Each row was made from one walk, in order. Every step used is in the known rows, and no mark comes twice. Write each row's walk.
Known rows
F-S-R-P-D-K: [-51.5 -18.1 -27.4  -9.6 -14.7   2.5 -16.8 -15.0 -30.1  -1.5 -38.8  14.6
  12.0  12.9   6.5  -3.3  -3.2   5.7   9.2  17.2  14.1  -1.9   4.9]
S-D-K-R: [-52.7 -21.2 -19.7 -13.9  -8.3  20.6 -10.0 -12.6 -16.4 -11.0 -17.4  12.3
  28.0  27.9  13.3 -15.8 -21.9   8.5  -8.9  -3.8  -1.2  -8.4  -2.8]
F-K-D-S-R: [-51.6   2.3 -16.2 -13.8  -5.7  16.6  -5.7   6.3   1.3   3.2 -20.6   5.9
  11.7   5.2 -13.5   8.6 -25.2  13.9  -0.3  17.4   5.1   2.3  13.4]
K-D: [-44.0  -8.3  -5.3  -5.4  -0.6  -6.0   1.3  -5.6 -13.0 -13.6 -10.1   0.1
   2.6   7.3  -5.2 -16.1 -25.9  11.9   3.1   3.4  14.2 -12.8  22.6]
F-P-D-K-R-S: [-61.9 -19.1 -25.6   3.8 -10.2   7.3 -24.2  -6.7 -36.3 -30.2 -20.3  25.3
  11.8  16.8   9.4 -13.3 -27.6   7.0  21.1  21.7   7.8 -17.2   5.4]
D-S-R: [-41.9  -6.3  -7.0  -4.9 -10.3  10.6  13.6   9.8   2.9   1.1 -30.0   6.2
  12.4  -1.3 -19.3  -6.6 -32.8   2.9  -4.7  -0.7   1.5  11.9  23.6]
F-S: [-40.8  -4.5   9.2  -7.8 -12.2 -11.9  12.6   3.3 -12.1  -8.6 -33.2  -5.9
  -3.2  10.3  -4.2 -17.7 -32.4  20.6   0.7   1.2   3.5  14.0  24.8]
N-R-P-D: [-38.8 -29.9 -13.8  -6.1 -19.5  -1.1  -6.8  -3.9 -43.6 -14.7 -13.3  19.5
  -6.1  17.3  -5.3 -15.9  -4.3  16.6  26.9   6.5  24.3 -21.1   8.8]
D-S-R-K: [-38.8  -9.8 -21.5 -12.9 -10.5  15.2  10.3   3.5   0.8  -4.6 -32.7  12.8
  19.6  -1.4 -15.5  -9.2 -36.8  -4.1  -8.4  -1.0  -0.5  11.3  19.4]
F-K-D: [-46.2  -5.4  -3.2 -11.0 -12.4   1.4  -1.9   0.6 -10.2  -3.2  -7.4   0.2
   3.7  15.3   6.4  -5.2 -23.4  19.2   9.3  17.3  11.1 -10.7  11.4]
K-D-S-R-N: [-47.9   6.4 -15.3  -1.6   4.2  12.9  -2.4  -5.8  -2.2  -7.2 -24.6  12.9
  12.3  -2.4 -29.5  -2.0 -36.4  12.6  -5.4   6.6  -5.3   6.3  22.1]
P-F-S: [-43.5 -12.9   7.1  -7.0  -4.9 -15.7   6.0  -4.1 -20.1  -8.6 -33.5 -12.5
 -12.0  18.4   3.1 -30.1 -35.0  17.6   0.9   0.4   1.6  14.8  37.3]
N-R-P-F: [-41.6 -35.1  -5.5  -9.2 -22.8  -0.8  -4.0  -3.8 -39.2  -7.9  -8.2  11.3
  -7.2  22.9   4.8 -25.5 -10.6   6.1  21.0   1.9   6.2 -13.1  17.9]
F-S-D-K-R: [-57.2 -13.4 -17.3 -17.8  -5.2  13.0 -14.1 -12.5 -18.7 -13.6 -34.8   5.2
  21.4  29.5   7.2 -14.5 -26.0  21.7 -16.3  -3.2  -7.0   6.8   1.7]
F-P: [-40.8 -17.0   2.2  -6.6 -18.6  -2.3  23.1  -3.6 -17.7  -6.2 -14.3  17.9
   5.4   6.2   4.5  -5.7 -23.0  -0.7   7.6   8.6   2.4  -4.2  11.3]
N-R-K-D: [-44.3 -16.6 -24.0 -24.6  -4.1   4.5  -8.7  -6.0 -25.8 -18.2 -13.4  17.5
   5.5  15.8 -10.0 -16.5 -20.6  12.0   1.4  -0.3  12.9 -21.0   6.0]
S-D-K: [-47.7 -20.6 -12.2  -5.5 -12.5  14.7   5.2  -6.9 -12.6   2.2 -21.5  11.7
  25.4  20.9  19.0 -16.8 -18.8  10.1 -10.9   1.3   3.9  -0.5   2.9]
P-F-S-D: [-53.2 -19.5   2.6  -8.3   2.2  -3.3   6.2  -9.5 -25.0  -3.2 -32.2 -10.1
  -3.0  24.1   4.5 -27.7 -30.5  21.4 -18.4  -4.5   1.7  19.8  33.4]
R-P: [-36.0 -21.7   1.4   2.7 -27.3  -5.1  11.2  -1.6 -22.3  -4.7  -7.4   7.8
   4.5   7.7   6.6 -13.8 -19.6   1.9  17.4   8.7   6.5  -8.9  17.3]
P-F-K-R-N: [-41.2  -8.4   1.6  -9.1 -15.7  12.6 -10.1  -8.8 -17.7 -11.6 -12.1   0.9
   0.3  31.5  11.3 -19.7 -42.6  17.8  15.1  12.9 -15.9   3.7  12.1]
K-R-N: [-36.2  -4.8  -0.2  -1.6 -12.3   8.1   2.3  -6.4 -11.3 -20.3 -15.7   7.9
   9.1  16.5  -8.6 -17.1 -42.3  15.6  10.1  -1.5 -11.0  -0.7  11.1]
K-D-S: [-45.5  -0.8 -11.3   0.1   1.5  -1.5  -5.2  -0.6  -8.5 -15.7 -18.4   1.5
  -2.9   1.0 -18.9 -15.4 -35.8  17.9   3.1   6.8   8.0  -5.9  32.2]
S-D: [-42.3 -18.5   0.6  -2.9  -7.7   7.2  19.2  -1.0 -13.7  -2.4 -16.7   4.1
  14.6  16.1   1.5 -16.3 -25.1  13.6 -12.7  -4.1   7.5   4.1  16.3]
S-R-K-D: [-45.4 -12.2 -26.7 -20.6   1.1   8.5  -1.8 -12.6  -7.5  -6.7 -16.6  10.5
  22.1   5.9  -8.9  -4.0 -23.1  -8.2 -12.4   2.1  11.3  -8.8  10.5]
N-R: [-36.9 -18.3   1.8 -14.8 -17.0   1.3  10.7   9.7 -17.6  -8.4 -17.0  11.8
   3.5  18.0  -7.5 -19.2 -19.3  14.9   9.3  -4.5   9.7  -6.1   8.2]
P-F-S-D-K-R: [-61.3 -20.3 -18.9 -18.0   1.3  10.3 -23.3 -19.9 -26.9 -12.7 -34.5  -1.4
  11.0  37.4  14.9 -26.9 -27.9  16.8 -15.2  -3.6  -8.6   5.7  13.2]
K-D-S-R-P-F: [-54.7 -17.6 -25.2  -3.6  -0.2   4.8 -17.6 -14.3 -21.9  -6.5 -15.6   6.5
  -0.1   3.9 -13.8  -9.0 -19.0  -3.7   4.0   8.0   3.8  -7.6  34.4]
P-F: [-38.5 -20.6   5.6  -3.2  -8.6  -6.8   8.7  -5.1 -16.3  -6.7 -17.0  -5.7
  -5.6  17.4   9.9 -33.2 -31.9   4.7   6.0  -1.1   6.7   1.2  33.1]
K-D-S-R-P: [-50.6  -9.7 -23.1  -2.4  -6.9   7.6 -10.2  -5.3 -13.9  -5.1 -14.4  13.6
  10.3  -4.7 -21.8   3.4 -18.8  -0.1   5.2   9.0   6.2  -8.1  23.0]

Write each row's walk
[-42.1 -11.7 -19.6 -12.9  -2.0  -2.3  -1.5 -10.2 -16.0 -16.6 -12.8   7.2
   7.9   9.0  -1.4 -16.8 -29.8   3.9  -2.7   5.3  11.7 -14.6  17.3]
R-K-D
[-50.7  -1.2 -18.1  -6.8   4.3   9.0  -2.0  -1.8  -0.7  -5.6 -23.4   6.5
  11.0  -3.4 -25.6  -2.2 -27.7   7.1  -7.2   2.6   8.7  -1.4  24.6]
K-D-S-R
[-55.5  -5.9 -17.4 -14.6  -0.6  14.4 -13.0  -3.3  -6.2   2.0 -20.8   0.5
   1.4  12.2  -6.8  -6.2 -29.4  10.5  -1.5  15.7   3.3   3.2  25.8]
P-F-K-D-S-R
[-35.4  -5.1   1.7  -3.8 -11.2  10.6  19.1  -3.2  -2.3   2.1 -21.6  11.2
  19.0   6.7 -10.0  -7.0 -29.8   4.9  -0.9   0.9  -3.2  13.1   9.2]
S-R-N
[-60.9 -25.2 -13.3  -0.3 -12.1  19.6  -7.0  14.1 -25.8  -5.4 -20.0  20.5
  24.7  22.7   7.3 -20.6 -19.2  19.9  -4.9   5.0   5.0   2.2   3.5]
N-R-S-D-K
[-53.3 -29.5 -26.4  -9.2 -20.3  20.6 -17.1 -18.1 -28.8  -9.4  -9.2  20.2
  28.3  27.2  18.0  -8.6 -11.7   2.6   3.1   4.6  -3.8 -14.8  -6.7]
S-D-K-R-P
[-40.3 -17.8   7.0  -9.1 -19.7   0.6   6.5   1.9 -14.3   3.3 -13.2  -5.6
  -4.5  25.3  21.9 -22.3 -29.3  12.3  11.8  13.7   3.7   3.7  21.4]
P-F-K
[-44.4  -4.7 -24.8  -7.9   0.6   2.0  -8.1  -4.9 -11.6 -20.5 -21.1   8.3
   3.7   0.8 -14.4 -16.2 -41.3   9.2  -1.6   6.3   5.3  -7.6  29.0]
R-K-D-S
[-43.9 -15.3 -14.4 -11.8 -15.7   9.3 -13.5  -8.0 -10.9 -16.2 -16.6   9.7
  17.2  21.3  12.5 -19.6 -27.2   4.7   9.1   2.0  -2.4 -12.9   0.9]
D-K-R
[-51.9 -16.7   3.0  13.1  -6.8   7.8  14.0  16.9 -18.2  -8.2 -15.5   2.1
  15.6  10.1  -1.7 -21.9 -35.7  18.1  -9.9   4.1   6.8  12.4  27.4]
R-S-D
[-54.6 -14.6   0.3   1.1 -14.4   7.6 -15.8  14.0 -21.3 -17.3  -9.5  -7.5
  -0.4  27.0  13.1 -25.6 -44.6  15.7  15.5  17.1  -4.3   3.3  25.6]
P-F-K-R-S
[-40.9 -12.3 -30.4 -10.3  -1.2  12.1  -0.5  -4.0 -11.9 -10.4 -37.1  14.6
  10.6   1.5 -19.2 -12.8 -33.0   2.7  -2.5   3.0  16.0   2.1  22.4]
P-D-S-R-K
[-34.6 -21.6 -11.6 -21.0 -18.1   7.6   7.2   3.8 -21.5 -12.0 -19.5  17.0
   8.7  18.2  -3.5 -20.1 -24.9   8.0   3.2  -4.3   6.9  -7.9   5.0]
N-R-K
[-56.1 -15.6  -5.1   7.1  -3.7  14.3  -3.4  10.2 -19.8 -21.7 -13.2   1.9
  19.3  17.4  -8.0 -20.6 -40.7  17.8  -9.5  -1.5  -0.1   4.7  20.5]
K-R-S-D
[-39.7 -20.9  -7.7  -4.7 -23.5   1.1  -5.0  -6.7 -23.9 -17.7  -3.8   7.8
   8.1  14.4   0.9 -12.7 -23.3   2.3  18.4   2.2  -0.4 -15.7  13.0]
K-R-P
[-42.0 -28.2 -22.3   1.3 -21.2  -1.4 -15.2 -15.1 -34.0  -8.2 -16.7  17.2
   5.7  16.3  21.6 -18.2  -8.9   5.9  27.8  18.5  19.2 -22.7   7.8]
R-P-D-K
[-44.6 -13.5  -4.3 -10.0 -20.7  -3.5   8.1  -0.5 -18.3   2.2 -28.7   4.8
  10.9   5.0  -6.6   2.2 -13.2   3.3   2.2   5.7   2.9  11.8  15.9]
F-S-R-P
[-41.0 -15.4 -13.3  -0.5 -21.6  10.2   6.7   4.8  -9.6   1.6 -20.6  13.6
  11.9  -4.7 -13.8  -0.3 -21.1  -3.0   8.4   5.6  -0.5   3.9  21.9]
D-S-R-P
[-53.1 -13.7 -12.5   5.0 -13.1   8.7 -18.1   7.9 -15.4 -22.6 -16.5   7.5
  18.7  16.8  10.5 -23.8 -37.8   8.6  11.9  10.4  -3.8  -4.2  10.4]
D-K-R-S
[-45.7 -13.6 -21.8  -2.4 -23.9  11.0 -26.1   1.0 -29.2 -19.4 -15.4  11.9
  -4.1  15.5  -2.3  -5.1 -26.9  23.1  31.2  23.0   6.6 -15.8  13.8]
F-K-R-P-D-S
[-45.5 -15.8 -13.7  -7.8 -12.0  -5.8  -2.6  -8.5 -30.5  -5.8 -34.3   5.2
   2.3   6.9 -10.6  -2.3  -9.9   9.8   8.0  10.3  19.5   3.2  18.3]
F-S-R-P-D
[-46.2 -17.1   5.7   3.9 -15.8   2.6   5.8  26.2 -22.3 -14.8 -15.8  10.5
   3.6   9.8 -10.6 -23.7 -29.9  21.2  12.5   4.1   8.4   3.2  19.9]
N-R-S
[-42.4 -22.3 -18.8  -0.1 -18.1   4.1 -11.8   3.4 -40.2 -16.8 -21.9  21.3
 -11.0  10.1 -17.5 -17.7 -15.3  23.1  28.2   8.7  18.3 -16.2  20.8]
N-R-P-D-S
[-50.1 -21.1 -10.5  -7.9 -16.9  -3.0 -17.1 -12.1 -31.2  -2.2   0.6   1.1
  -8.6  21.7  19.7 -11.4 -16.0   9.3  20.2  26.9   7.1 -18.0  20.3]
R-P-F-K-D
[-45.0 -17.0  -1.8 -16.5 -16.8   8.0 -10.2  -3.2 -17.8 -10.1  -9.9  -5.8
  -1.4  31.7  15.2 -21.2 -33.7  11.6  11.7   9.3  -3.8  -4.1  15.2]
P-F-K-R
[-55.7 -37.3 -26.9  -9.6 -13.0  18.3 -27.0 -26.9 -35.5 -11.1 -10.1  12.4
  17.8  35.5  26.2 -22.0 -15.7  -2.1   1.4   2.7  -6.6 -14.6   5.5]
S-D-K-R-P-F
[-41.4 -18.6 -16.3  -2.5  -8.6   0.6  -8.8 -11.6 -20.0  -9.7 -26.4  10.9
   7.0  16.5  15.2 -24.5 -18.6  12.8  15.1  11.1  21.3 -13.5  10.9]
P-D-K
[-45.3 -10.7 -11.9   2.8  -8.6  -2.5   5.9  -5.5 -26.0 -15.8 -28.7  21.0
  -7.3   1.7  -9.4 -10.1 -29.3  13.1  15.4  13.9  12.6  -5.9  24.4]
F-P-D-S
[-58.1 -13.1  -2.7   1.0 -14.6  20.9  -5.0  17.3 -16.7 -12.8 -10.1   2.1
  21.4  24.4   4.8  -9.5 -37.2  24.2  -4.7  13.3  -2.7   8.5   9.6]
F-K-R-S-D
[-52.4 -14.0 -15.0  -1.1 -14.7   3.0 -22.5  -4.5 -26.9  -5.9  -7.2   2.9
 -12.2  14.5   6.3 -11.6 -26.1  15.7  20.8  27.5   2.0 -10.9  29.5]
R-P-F-K-D-S
[-45.8 -19.5 -24.6  -8.7  -6.4   6.2 -24.3 -16.9 -23.3 -23.3 -21.9  10.4
   9.3  24.2  10.0 -22.8 -22.9  11.5  15.4   4.6  14.0 -21.5   3.7]
P-D-K-R
[-43.1  -7.5 -12.5  -5.2 -14.1  13.7 -12.6 -13.0 -11.3 -17.4 -17.3  16.4
  19.4  22.5   9.4 -17.0 -35.6  10.1  11.2   4.3 -14.6  -6.8  -2.5]
D-K-R-N
[-42.5 -18.8  -6.5  -3.6 -10.4  -5.8  11.9 -10.5 -29.4 -13.5 -19.1  19.7
  -2.0   8.8   2.9  -9.7 -18.6   5.9  14.9  12.2  19.6 -12.6  13.9]
F-P-D
[-55.7 -16.1 -22.7   7.7  -5.5   6.3 -30.1   0.2 -26.1 -30.6 -22.2   8.9
  11.0  18.5   7.0 -27.2 -33.3  16.6  18.9  13.5  13.2 -13.1  13.3]
P-D-K-R-S
[-37.7 -26.9  -3.5  -9.2 -28.5   1.3   4.6   5.1 -30.8  -5.6  -8.7  18.6
   2.8  15.0  -1.8 -12.8  -8.4  10.0  19.8   1.9   8.3 -13.4   7.0]
N-R-P
[-50.2  -3.1 -24.2 -26.0   4.9  -0.6  -4.0 -11.2 -12.0  -9.9 -33.0   3.4
  14.2   5.4 -15.9  -2.1 -25.3   3.3 -18.8   2.9   6.9   5.0  15.4]
F-S-R-K-D
[-41.6 -24.6 -15.7  -1.6 -15.5   2.7  -0.7 -10.1 -26.7  -3.3 -18.1  13.1
  10.3   7.0  -5.0  -3.7  -6.7  -1.9  13.8   7.9  23.7 -10.9  13.6]
S-R-P-D
[-43.3 -28.5  -8.2  -5.9 -17.6   2.5   3.9 -10.9 -22.2   4.6 -13.5   5.1
   8.2  11.5   7.0 -13.2 -14.1 -14.2   6.9   3.3   3.6  -0.7  22.2]
S-R-P-F
[-48.1 -13.3 -16.2  -6.8  -7.6  25.5 -11.4 -19.4 -16.0 -12.8 -18.9  19.2
  28.7  29.5   8.8 -14.9 -31.4  15.8  -7.7   0.3 -15.8  -1.9  -6.5]
S-D-K-R-N
[-46.5 -26.3 -30.4  -4.9 -19.0   9.7 -13.5 -16.9 -26.3   0.5 -22.6  21.7
  20.7  11.7  12.4  -5.1  -0.2  -6.5  16.5  15.0  18.3 -14.7   0.3]
S-R-P-D-K
[-58.0 -30.1 -16.1  -7.4 -12.3   3.2 -14.3 -19.7 -36.4   1.3 -28.9   5.3
   7.2  29.5  25.9 -22.5 -14.0   9.7  -4.6   9.9  -4.4   6.7  17.3]
R-P-F-S-D-K
[-39.9  -9.8  -0.8 -15.6 -24.0   9.8  -2.5   6.2  -7.9 -10.6 -10.4   1.6
   8.4  23.0   8.4  -8.8 -31.6  16.1  12.8   9.6  -3.3  -6.0   3.8]
F-K-R
[-41.6 -25.9   0.4  -4.4 -31.4   2.1  -0.3  -1.9 -27.5   3.8  -5.5   2.4
  -4.8  24.2  25.1 -16.1 -19.0   4.6  22.9  21.2   2.1  -4.9  18.6]
R-P-F-K
